Each row was made from one small tree. The marks that hang from a mark follow it in brackets, in the order of their numbers. Every link used is in the known rows. Write each row's tree.
Known rows:
j86[j849[j50[j508] j706[j943]]]: [ 24 -17  19   7   2 -35  13  17   7  11 -19 -19 -11   7  -3   4  25   1
   3  -9  -2 -23  -5 -22 -12 -17  -3   3  13  11   6   5   8 -15  -7  -6
  22   1]
j49[j50[j508[j86[j849]]]]: [  7   3   9  -5  -9 -15  11   2  -3   8  -5   9 -32  22 -20   6  11 -19
  14  -8  -2   1  -5 -16  14  13 -15  14  -3  21 -22  23   7  18   4 -18
   9   9]
j49[j50 j86]: [ -1  11   7 -19  14   5  -9   6  12  -3  -7 -10 -15   8 -23  -2   1  -2
  24 -11   7  10   3  -7  -5  12  -3  -4  17 -11  -8  17 -16  26  23 -10
  -1  20]
j904[j943[j706]]: [ 14  -4   4 -12  23 -15  17  18   2 -10 -19   3  -4  -2  -5 -10 -19   5
  18   7  13   7  15 -10 -18  13  -2  16  10  -3  23  28   4  21  24 -16
  23  11]
j602[j49[j50[j508] j86] j653]: [  1  11  -5 -14  -8  12  -4   8  11 -13 -11  -9  -5  14 -18   0   9 -13
  40 -18  -9   1  -5  -9  17 -10 -10 -14  29 -19 -16  12 -37   8  -7 -17
  23  13]
j602[j49[j50 j86 j584] j653]: [  2  30 -16 -21 -10  27   3  -3  10 -18  -3  -2  -6   2 -27   2   4 -12
  39  -9   3  15   4 -12   9 -17  -4 -32  45 -31 -27   9 -30   4   6 -12
   2  32]
j86[j849[j706[j943]]]: [ 16   2   3  -8   2 -16  12   8   8  -3 -15  -8 -23  -1  -5   0  -2  15
   6  -4   1 -10  16 -16 -21  -2  -1   7  17   2   1  -5  -1  -9   3 -13
  14  25]
j602[j49[j50] j653]: [-15  13 -22 -31   6   4  10  14   9 -14 -17  -5 -10  -2  -9  -6 -15  -7
  26  -9  -4  10   8  -4   1  10   3 -20  28 -13 -22  18 -29   3 -14  -6
  10  19]
j943[j706[j849]]: [ -9  -1  19 -22  17 -28   9  17   3 -17   1   5 -26  -6  -6 -19  -5  15
  16  -2   8  -3  16   5 -14  -5   1  24  10  -8  10  16   4   8   8 -20
   8  18]
j86[j849[j50 j706[j814]]]: [  5  -9  11  -1  24 -25  21  21  12  27   4  -9 -16  -4  -8 -12  -5  -2
   8   7  -4 -16   7 -29 -16  -3  23  -3  12  27  -8   0   9  -8 -14  -2
  21   9]
j49[j50 j86[j849] j584[j653]]: [  7  33  18  -7   1  12  -2 -21   7 -12  -8   8 -15   4 -53   5   6   2
  14  -3  11   7  15 -19   5  14  -2   1  38 -19 -27   8   2  -3  27 -12
   7  37]
j602[j49[j50[j508]] j653]: [ -8   5 -14 -24  -4  -1   4  15   2 -13 -21  -6  -6   5  -7   4   0 -16
  27 -10 -15   8   0   1  13   1  -9 -14  19  -8 -20  20 -27   3 -17  -9
  22   7]
j508[j86[j849[j50]]]: [  2  -2  10  -3   3 -28  27   6  18  14  -2   7 -24  17 -13 -25   5  -3
  -1   2   7  -1   0 -34 -10   4   9  -3 -11  29 -11  20  15   1  -8 -18
  -4   6]
j602[j49[j50 j584]]: [ -8  16 -13 -34   2   8  10  -2   1 -22 -14   9  -8   2 -13   3   0  -6
  17   2  15  23  -1  -5   5  -3  -7 -14  27 -13 -22  10  -9   3  14  -2
  -8  28]
j508[j86[j849]]: [  0   7   3 -11  -7 -11  21  -4  11  -1  -2  19 -32  17 -13 -18  -5   3
   2   2   2   7  10 -24  -5  11   3   8 -11  26 -11  10   7   9  -2 -24
  -1  20]
j706[j814 j849[j50] j943]: [ -5 -29   6 -26  21 -24  24  30   7 -11   1 -18  -3  -7  15   8   3  19
  12   4   5 -18   3   4 -17 -11   9  -1  22   2   4   7  13   4   4  10
  -4 -10]
j943[j706[j814[j624] j849[j50]]]: [-11 -24  12 -16  39 -31  20  28  17   6  17   4 -24 -23   6 -21   3  22
  19   6  20 -30   6  12 -13 -22   5  15  21   9   7  17  21  13   3  -6
   3   1]
j50[j508[j86[j849[j706]]]]: [ 12   7  10  12  -9 -14   3   3   8  12  -7  10 -37  20  -8  -8  18  -9
   7  -3  -8 -12  -4 -26   5 -11   2  15 -13  32 -10   3   7   0  -9 -29
  22  15]
j849[j50[j508]]: [ -4 -19  19 -10  10 -30   8  13  10  -4 -24  -8  -1  11   0  -9  16  -8
   1   1  -5   6  -9 -12  -8  -2   5  -2 -12  19   3  18   5   6  -1  -2
   6 -13]
j49[j86 j584]: [  4  15   8 -17  -8  15  -1 -12  15 -19  -7   7 -10   6 -20  -3   9   1
  14   5   7  20   5 -16  -8 -12   2 -12  11 -10  -3   0  -5  12  26 -16
 -12  25]
j849[j50 j706[j814]]: [ -5 -10  -2  -9  33 -16   9  28  19  18  -8 -15  -8  -9   8 -11  -1  -3
   7   6  -2 -15   1 -18 -20  -9  29 -14   4  25  -5   8   3   2  -6   7
  13  -1]
j706[j814[j624] j849]: [-27 -18  -2 -24  19  -7   6  13  15 -17  10  10 -29  -9  13  -7  -6  29
  19  11   5 -11  12  16   1  -6   1  16  15  12  -2  -6   9  23   3 -10
  -9   4]
j602[j653]: [-10   7  -9 -22   3  -3   6  11  10 -17 -19  -5 -14  -2  -7 -12 -13  -3
   9   4 -15  12  21  -8 -11  11  15 -14   3  -1  -8  10 -18   8  -9 -10
   5   8]
j849[j50 j706[j814[j624]]]: [ -9 -15  -6  -4  39  -9   4  21  28  18  -3  -5 -18 -18  12 -17   7   9
   8   8   9 -26   0  -7 -14 -18  21 -10   8  28  -3   3  10  12  -4   2
   2  -1]
j904[j943]: [  3  -8  -1 -12  14  -3   7  12   4 -20 -26   0  -3   9   1  -1 -17   5
  14  12   5  17   9 -16 -11  23   0   7   5   5  11  14  -1  22  17 -12
  11   2]
j49[j50[j508] j86[j849] j584]: [ 19  12  26  -6 -17   3   1 -13  -7  -1  -1   3 -19  18 -44  17  21 -15
  27  -9   1  12  -4 -20  17  -5 -23   5  29 -12 -18   6  -4  10  26 -18
   7  24]
j624[j653 j814]: [-32  16   7 -28  24 -19  16  21  14 -13 -21   0   6  15  13  -1 -22  21
 -13  26  11  24  18  12 -10  23  14  -5 -13   1  -8  -7  15  12  15   8
   8  -1]
j508[j86]: [ -9   4  -9 -16   4  -1  10   3  18  -8 -11  12 -22  11   1 -16   0  -1
   3   4   2  10   6 -12 -10   5   9  -2 -22  25  -8  16   3  19   5 -16
 -11   9]
j814[j624[j653]]: [-28  -1  -3 -20  23  -4  12   7  20 -22 -25   5 -16   5  18 -18 -11  25
   1  21  15   2   9  15  -8  10  -2  -1  -7  10  -3  -4  10  16   6  -5
   0   4]
j50[j508[j86[j849]]]: [  5  -2  11  -3 -17 -17  18  -3   6  -1  -9  17 -26  24 -13  -6  11  -6
   6   1  -6   3   1 -20   6   4  -6  14 -18  32 -10   8   9   8  -5 -25
   9   8]
j507[j584]: [-22   7   8 -23  -2   0  15  -2   2 -27  -8  13 -21   1 -10  -1  -8   9
  -3  15  -5  10  22   0  -4  19  -1  -6   1   1  -7  18  -3   6   4   2
   0   6]

Write each row's tree:
[  9 -11  27  11   8 -36   7  13   8  18 -14 -10 -18  10 -12 -13  19  -9
   3  -3  -8 -12  -7 -31  -7 -11   6   6   1  23  -1   5   9 -13 -14 -14
  26   3] : j86[j849[j50[j508] j706]]
[-13 -15   4 -23  29 -15  15  18  12  -9  17  16 -31 -22   5 -12  -7  27
  22   6  13 -21  16  19  -8 -14  -3  24  20   4   7   9  13  21   9 -14
   4  14] : j943[j706[j814[j624] j849]]
[ -8 -18  17 -20  35 -37  26  34   6   4  12  -5 -11 -15  -3 -14  -3   8
  17   5   8 -20   9   1 -16 -15  15  11  17   5   6  21  16   3   0  -1
  11   0] : j943[j706[j814 j849[j50]]]
[ -1 -15   9   0   5 -21  11  12  20   3 -17   1  -9  16   3 -11  25 -15
   0   1   0  -3 -15 -20  -3  -9   8  -5 -26  33  -4  29  14  13  -3 -12
  -2 -13] : j849[j50[j508[j86]]]
[-11  25   0 -20  16  11  -6 -10   3 -25 -28   4  -6  -7 -26  10  -1  -3
   3  10  10  14  14  -2  -4  20   6  -7  20  -9 -27  22   6   4  24   6
  -3  21] : j49[j50 j584[j653]]
[-10 -24  12  -5  11 -21  15  26   8   4  10   0 -14  15  15   0  22  -7
  15   2  -6 -19 -14  -6   6 -19  10   6  -9  33 -10  17  20  11  -8  -7
   5 -21] : j706[j814 j849[j50[j508[j86]]]]
[  5 -16   9 -17  30 -15  23  31  -3 -10   6   4  -9  -5   4   2 -23  14
  31  12  11 -10  16   2  -8   3   0  28  27  -6  17  17  13  19  15 -12
  29   5] : j904[j943[j706[j814 j849]]]
[  5  -4   7  13  14 -16  -2  19  23  17 -14  -7 -18  12   8 -14  34 -18
   3  -4  -1 -17 -19 -23  -6 -24  17  -7 -24  34  -5  22  12   6  -8 -14
  11  -7] : j849[j50[j508[j86]] j706]
[  5 -23 -15 -10  33  -6  10  25  27  10  -8 -14 -10 -23  22   0  12  19
  10   3  14 -36   2   3 -22 -24  10 -12  20  19   4   4  11   8   5   9
   0  -5] : j849[j50 j706[j814[j624] j943]]
[ 14 -19   9   2  14 -23   2  24  11   1 -29 -24  -1   1  12   6  30  -1
   3  -7  -1 -19 -11 -11 -17 -23   5  -7   2  10  10  12   6  -5   2   0
  14 -10] : j849[j50[j508] j706[j943]]
[  1 -33  22 -13   4 -33  11  23   3 -21 -15 -18  -5   8  14   7  26  12
   9  -8   0 -15  -7   2  -7 -16  -7  10   9  -2  10  12  12  -1   3  -2
   1 -15] : j706[j849[j50[j508]] j943]
[  2 -18   9   0  24 -19   5  27  13  17 -12 -15  -4   0   8   0  16 -13
  10   6 -13 -19  -6 -14  -6 -17  20  -7  -4  30  -1   8   5   1  -9   7
  24 -11] : j849[j50[j508] j706[j814]]
[ 14   9  26  -2  -9 -10  17  -9  13   2   2   2 -13  12 -36 -11  14   0
  10   2   9  11   2 -34  -8 -15   1 -12  19  -5  -7   2   7  -5  15 -17
  -6  21] : j49[j86[j849[j50]] j584]
[ 19 -13   0   8   7 -15   5  21  19   9 -20 -15  -9   9  17   4  40  -7
   3  -9   4 -27 -18 -15 -12 -30   8  -9 -12  25   2  22  15   2   1  -6
   6 -10] : j849[j50[j508[j86]] j706[j943]]
[-11  -9 -17 -17  33   9  16  26  20 -10 -16 -12 -12 -13  37   8  -6  31
   9  18  14 -28   9  21 -15 -15   2  -8  15  12  -1 -16  12  11   8  13
  15   2] : j849[j706[j814[j624[j653]] j943]]
[ -5 -23  14 -20  13 -30  13  23   9 -19 -11 -17  -7  -1  11  -2  11  21
   7  -5   9  -8   2   2 -18  -8   1   4  17  -6   9  12  10  -3   6  -2
 -10  -6] : j706[j849[j50] j943]
[ -9  16  -4 -18   1   9  -1 -10   3 -34 -32  11   4   4 -17  16  15  -6
  11   5   6  10  -2   1  14   0  -6  -6  21  -6 -26  14   0  -8  10   2
  13  17] : j602[j49[j50[j508] j584[j653]]]
[-10  -6 -16 -11  29   6  -2  12  23   4  -2   4 -26 -14  13  -8  -4  15
  13  12   5 -17   9   3 -12 -10  12   0   7  25  -4  -8   2  20   3  -5
   7  11] : j849[j706[j814[j624]]]
[  1 -13 -23 -18  22   7   4  14  21  -4  -8  -6 -19 -20  22   8   1  26
  12   5   8 -27  10  10 -17 -18   4  -1  17  16   3  -6   2  16  11   2
   3  10] : j849[j706[j814[j624] j943]]
[ 12 -12  -2 -18  29  -8  27  25   1  -2  -8   3  -1 -10   0   2 -27   3
  24  16   7  -1  18  -7 -16   8   2  11  14   7  18  21   7  23  20  -4
  30   4] : j904[j943[j706[j814]]]
[ 19   7  -6  -3  -4  -6  16   7  16   6  -6   1 -31   9  -2  -1   8   9
   6  -6   5 -17   9 -21 -14  -9   3   5   4  17  -5   3   8  -1   3 -18
   6  22] : j508[j86[j849[j706[j943]]]]
[  1 -39  14 -18  11 -27  21  31   0 -12  -4 -18   2   3  19  17  18   9
  14   0  -5 -22  -6   8  -4 -18  -2   7  15   7   5  10  15   1   3   9
   7 -21] : j706[j814 j849[j50[j508]] j943]
[  8  -6 -15 -20  19   2   9  22  10  -6 -11 -13  -7 -11  14  14  -4  11
  11   6  -4 -15  16   0 -21  -9  15  -7  14  12   2  -2  -3   6   8   8
  13   9] : j849[j706[j814 j943]]
[  4   8   7  -7 -10 -12  24   3  28   3   4  -4  -9  13 -25 -33  -3   5
  25  -9  -3  -2   5 -36  -2 -14   8 -22  30  -7  -9   1 -24 -20 -26 -24
  18  19] : j602[j49[j86[j849[j50]]] j653]
[ -5  15 -12 -20  -9  12   6   2  28 -22  -7   2  -7  10 -11 -24  -5   8
  27  -7  -6   8   9 -14  -3 -12   8 -21  18 -14  -5  -1 -36  -1 -13 -22
  13  24] : j602[j49[j86] j653]
[  3 -17  27  -3  -1 -42  20   8   5   7 -16  -2 -11  15 -16 -13  12  -6
   1   2  -7   1  -2 -25  -4   2  -1   8  -3  21   0   9  10  -7  -9 -11
  12  -3] : j86[j849[j50[j508]]]
[  8   5   8  12  12 -26  14  13  23  29  -1   1 -31  11  -9 -26  14  -5
   0  -3   6 -15  -4 -37 -13  -9  17  -4  -5  30 -10  12  14  -7 -14 -21
   9  14] : j508[j86[j849[j50 j706]]]
[  3  28   9 -10 -16  12  12 -32  24 -29  -8  25  -6  15 -37 -15   3  20
  14   9  14   9  13 -25   4  -9   3  -3  30 -10 -16 -14  -4 -24   4 -23
  13  42] : j602[j49[j86[j849] j584[j653]]]
[  6  23  15  -4   1  19 -19 -15   7 -23 -25   2  -2   7 -34  20  25 -10
  18  -2   4   4   0  -4  11   0  -5  -2  23 -14 -21  16  -1   9  30  -6
   9  18] : j49[j50[j508] j86 j584[j653]]
[  9  -4   2   6  18 -18  24  19  22  34  13   0 -25   5  -5 -14   4  -9
   7   4   1 -23  -1 -34 -11 -11  24  -6   0  41 -16   9  17  -4 -14  -8
  15   7] : j508[j86[j849[j50 j706[j814]]]]
[-11 -35  -1 -23  23 -18  19  24  19 -12   7  -9 -13 -15  21   4  10  32
  14   3  15 -29   2  17 -10 -21  -3   3  27   8   3   5  18  11   6   6
 -12 -10] : j706[j814[j624] j849[j50] j943]
[ -7  28  -2 -16  -7  22   1 -24  31 -41 -17  19   4   7 -21 -15   8  15
  12   9  13  10   8 -13  -1 -14   9 -15  20 -13 -12  -5  -8 -12  12 -15
   6  34] : j602[j49[j86 j584[j653]]]
[ 17  -9  11  -2  12 -31  18  19  13  12 -13 -19 -15  -1  -6  -7   9  11
   1  -7   8 -17   4 -24 -24  -9   6  -2  16   7   4   5   7 -15  -3  -5
  12  13] : j86[j849[j50 j706[j943]]]
[  4 -13  -1   7  19 -10   8  26  21  23  -5  -6 -12   7  12  -1  26 -18
   9   3  -7 -25 -16 -21  -3 -26  23 -10 -16  44 -11  17  14  10 -11  -2
  17 -13] : j849[j50[j508[j86]] j706[j814]]
[ 15 -11  35   6  -7 -27  11   1  16   9  -6  -4  -9  24 -28 -15  20  -3
  12  -9  -5  -2  -7 -29   0  -7  -4   6   3  10   2   6   0   0   1 -20
  16   3] : j49[j86[j849[j50[j508]]]]
[-17 -19 -16 -31  23   5  30  17  15 -23 -18  -5  -2  -7  30  11 -14  33
   5  23  15 -14  13  29 -11  -1  -6  -7   9  11  -2 -10  14  16  15  15
   4  -4] : j706[j814[j624[j653]] j943]
[ 18  -1 -14  -7   3   0  23  14  14  12   8   1 -26   1   4  11   1   7
  12   1  -1 -24  10 -17 -11 -11   9   1  11  28 -11  -2  11   1   1  -6
  13  18] : j508[j86[j849[j706[j814 j943]]]]
[  5 -23  13  -8  -1 -26  13  20  11 -12  -6  -9 -13  15  18   7  37   5
   9 -10   5 -21 -16  -2  -2 -25  -6   8  -4  12   3  21  21   4   3 -12
  -8 -17] : j706[j849[j50[j508[j86]]] j943]
[  1  18  -2 -13 -20   2  19  -4  23 -12   3   6 -17  17 -25 -25 -13  10
  27  -7  -8   6  16 -24   1  -8   0 -11  27 -13  -9  -9 -32 -11 -21 -30
  21  33] : j602[j49[j86[j849]] j653]
[ 10 -10   0  -7  22 -20   6  25  20   4 -22 -24  -5  -7  10  -4  14   8
  -1  -6   7 -14   1 -14 -28 -14  14 -13   9   5   7  13   5  -4   3   1
   4   3] : j849[j50 j706[j943]]
